Each row was made from one small tree. Brackets hold a mark, then the marks that hang from it, in alphabetical order. Every link used is in the known rows. Write each row's tree.
Known rows
(R M (X N)): [ 1.20  5.63 -1.97  2.12  2.20 -1.01 -1.52 -1.02  1.30 -0.31 -0.41  0.58
  4.25  1.86  0.16 -1.00 -1.28 -2.53 -1.47]
(R (M N (X G))): [ 0.50  4.52  2.17  3.29 -5.75 -1.99 -0.14  0.58  2.37 -0.07  3.09  0.79
  3.16  3.43  0.40  1.68  0.16  0.64  1.97]
(X G (N B (R M))): [-0.74  4.58  0.89  1.97 -2.39 -0.45  1.37 -3.15 -3.75  2.24  0.93  3.16
  2.60  0.86  0.49  3.59 -1.55  2.40  2.02]
(B M): [ 0.23 -1.01 -0.12 -0.62 -1.00  0.96 -0.21  1.78  0.25  1.38  0.32  0.29
  0.72  0.58 -1.22  3.00 -1.17  0.50 -0.94]
(B (M (X G (N R)))): [-0.42  1.76  1.50  2.86 -3.13  0.49  1.90 -2.76 -1.55  2.11  1.55  1.80
  1.14  2.68 -1.86  6.14 -0.95  4.40  1.87]
(N (B (X G)) R): [-1.13  1.23 -0.17  0.31 -3.01  0.81  2.93  0.21 -5.04  2.69 -0.92  3.00
 -2.15  0.26 -0.54  3.48 -0.67 -3.30  3.19]
(R M (X G)): [ 0.94  5.76 -0.58  3.10 -3.30 -0.83 -0.58  2.53 -0.25 -0.14 -0.53  0.19
  3.46  1.64 -0.08  2.70 -0.73 -2.85 -0.01]
(N B G (R (M X))): [-1.11  3.16  1.84  5.70 -3.56 -1.16  3.04  0.82 -4.70  2.85 -0.12  4.41
  0.37  1.76  0.97 -6.92 -1.65  4.70  0.79]
(B G M): [ 0.77  2.02  2.01 -0.71 -2.57  0.91  1.30  1.78  0.41  1.31  0.62  0.16
  0.69  0.53 -2.20  6.95 -0.49  0.01 -0.78]
(M (N B) (X G)): [-0.13  1.64  2.67  3.85 -4.49 -0.85  2.12 -1.62  0.14  1.48  2.76  2.37
 -1.30  1.56  2.04  4.53  0.32 -0.37  5.23]
(N (B G M X)): [ 0.95  1.96  0.64 -1.37 -1.67  1.49  2.46  2.87 -1.59  3.04 -0.77  2.25
 -0.94  0.53 -1.69  6.58 -1.23 -4.14  0.76]
(R (M (N B) (X G))): [ 0.41  4.48  2.60  4.44 -5.88 -1.80  1.26  0.08  0.29  1.45  2.96  2.70
  1.85  2.79  2.07  2.50 -0.57  0.62  3.96]
(B G): [ 0.34  2.97  2.06  0.01 -1.61  0.01  1.43  0.05  0.05  0.02  0.25 -0.13
 -0.16 -0.25 -1.10  3.88  0.66 -0.57  0.03]
(R (M (X N))): [ 1.28  4.48  0.47  2.90  0.49 -1.61 -0.52 -2.05  1.13 -0.23  1.09  0.93
  3.90  3.00  0.32 -2.78 -0.65  4.12  0.03]
(N B G (R X)): [-1.66  1.69 -0.37  4.44 -0.63  0.35  2.76 -0.11 -4.57  2.80 -1.70  3.71
 -2.41 -0.72  0.76 -2.91 -1.19 -3.12  0.50]
(N B (R M)): [-1.29  2.32  0.54  2.69 -2.46 -0.64  2.11  0.79 -4.95  2.67 -0.39  3.47
  1.05  0.84  0.55 -2.16 -2.06  1.93  1.02]
(X G (N B R)): [-1.22  1.89  0.99  1.45 -1.17  0.44  2.14 -4.95 -3.84  2.16  0.79  2.84
 -0.57 -0.31  0.57  5.72 -0.68  1.36  3.25]
(M (X G (N B R))): [-0.85  2.66  1.87  4.66 -2.30 -0.30  3.43 -4.95 -4.06  2.26  1.09  3.47
 -0.91  1.35  0.88  4.00 -0.40  3.82  4.69]
(M X): [ 0.29  0.81  0.93  3.09 -1.05 -0.77  1.19  0.03 -0.26  0.09  0.25  0.61
 -0.31  1.63  0.31 -1.74  0.28  2.61  1.56]

Write each row's tree
[-0.88  3.68  1.29  1.98 -3.90  0.23  2.52  0.96  0.37  2.56  1.47  1.73
 -0.08  1.71 -3.06  7.11 -1.13 -6.26 -0.15]	(B G (M (N (R X))))
[ 0.26  3.36  1.50  2.89 -3.01 -1.95 -0.59  0.67  3.05  0.15  2.58  1.34
  2.69  2.67  0.70 -6.21 -0.22  0.91 -0.87]	(R (M (N G) X))
[-1.56 -1.26  0.68 -0.33 -3.01  0.29  0.98  0.23  0.32  2.58  2.33  1.48
  0.04  1.45 -2.10  3.06 -1.49 -1.53 -0.18]	(B (M (N R)))
[-0.62  2.00  0.97 -0.50 -2.80  1.56  4.06  2.31 -4.34  4.25 -0.98  3.44
 -1.81  0.84 -2.75  5.75 -1.77 -3.31  1.03]	(N (B G M X) R)
[-0.56  0.18 -1.71 -2.57  1.76  1.71 -0.12 -1.17 -0.52  2.58 -0.30  2.08
  0.44  0.98 -2.99 -1.06 -1.61 -2.11 -2.85]	(B M (X (N G R)))
[ 0.47  0.36 -0.47 -3.01 -3.55  0.97 -0.81  1.97  3.05  1.48  2.04  0.21
  0.82  1.79 -2.01  7.30 -0.56 -6.66  0.56]	(B (M N) (X G))
[ 0.25  1.89  2.13  2.72 -4.49 -1.02  0.70 -1.26  2.43 -0.13  3.05  0.45
  0.00  2.25  0.44  3.73  1.02 -0.30  3.27]	(M N (X G))
[ 1.26  1.43 -1.42 -3.15  0.13  1.43 -1.21 -0.76  1.61  1.18  0.41  0.18
  1.99  1.37 -2.07  7.46 -0.82 -3.07 -0.14]	(B M (X G N))
[-1.43 -1.15 -0.70 -0.68 -1.27  1.85  2.31  2.23 -4.12  4.29 -1.20  3.88
 -1.96  0.24 -1.52 -1.30 -2.14 -2.64 -0.68]	(N (B M X) G R)
[-1.00  4.69  1.25  4.46 -2.25  0.19  4.57  0.05 -4.90  2.64 -1.44  3.21
 -2.30  0.03 -0.58  4.05 -0.81 -3.73  2.30]	(N (B G) (R X))
[-0.43  0.71  1.87  3.52 -1.71 -0.85  1.60 -1.32  0.85  1.57  2.37  3.08
 -1.80  0.81  2.33 -3.18  0.10 -0.24  2.16]	(M (N B G) X)
[ 1.01  2.75  2.86  2.55 -3.54  0.19  2.46  1.83  0.13  1.41  0.94  0.90
  0.20  2.12 -2.01  5.29 -0.32  2.56  0.77]	(B G (M X))
[-1.36  1.64  2.55  3.70 -5.78 -0.97  2.21 -1.82 -0.37  1.11  2.98  1.61
 -0.80  2.46 -0.69  2.99  0.44  0.56  3.52]	(M (N R) (X G))
[-1.37 -0.42  1.75  4.53 -3.15  0.72  3.65  0.79 -4.45  4.11  0.07  4.33
 -2.02  1.26 -0.13 -1.86 -1.79  4.02  1.19]	(N (B (M X)) G R)
[ 0.47  1.97 -1.35  1.94  2.50  1.31  0.08 -1.65 -0.23  2.67 -0.49  2.94
  0.31 -0.24  0.79  1.70 -1.90 -3.02 -0.93]	(R (X (N (B M) G)))
[ 0.98  4.41  0.67  3.97  0.59 -1.48  0.89 -2.32 -1.05  1.38  0.70  2.93
  2.59  2.36  1.95 -1.94 -1.30  4.17  1.97]	(R (M (X (N B))))
[ 1.03  2.26  0.30 -2.59 -1.66  1.27  1.08  3.23  0.55  1.64 -0.47  0.27
  0.33  1.15 -3.21  5.68 -0.52 -4.10 -1.02]	(B G M X)
[-1.58  2.73  0.51  4.05 -4.05 -0.23  2.65 -1.25 -2.32  2.60  1.15  3.17
 -1.74  0.66  0.78  5.64 -0.70 -6.17  3.88]	(M (N B (R (X G))))
[-1.07  1.57  2.55  1.39 -3.84  1.17  4.28  0.87 -4.60  4.08  0.17  3.25
 -1.47  0.06 -1.76  6.95 -1.69  0.85  1.41]	(N (B G M) R)
[-0.85  3.32  1.25  4.66 -3.59 -1.69  1.93  1.33 -2.94  1.21  0.18  2.01
  1.93  3.21 -0.90 -4.68 -1.13  4.57  0.56]	(N (R (M X)))
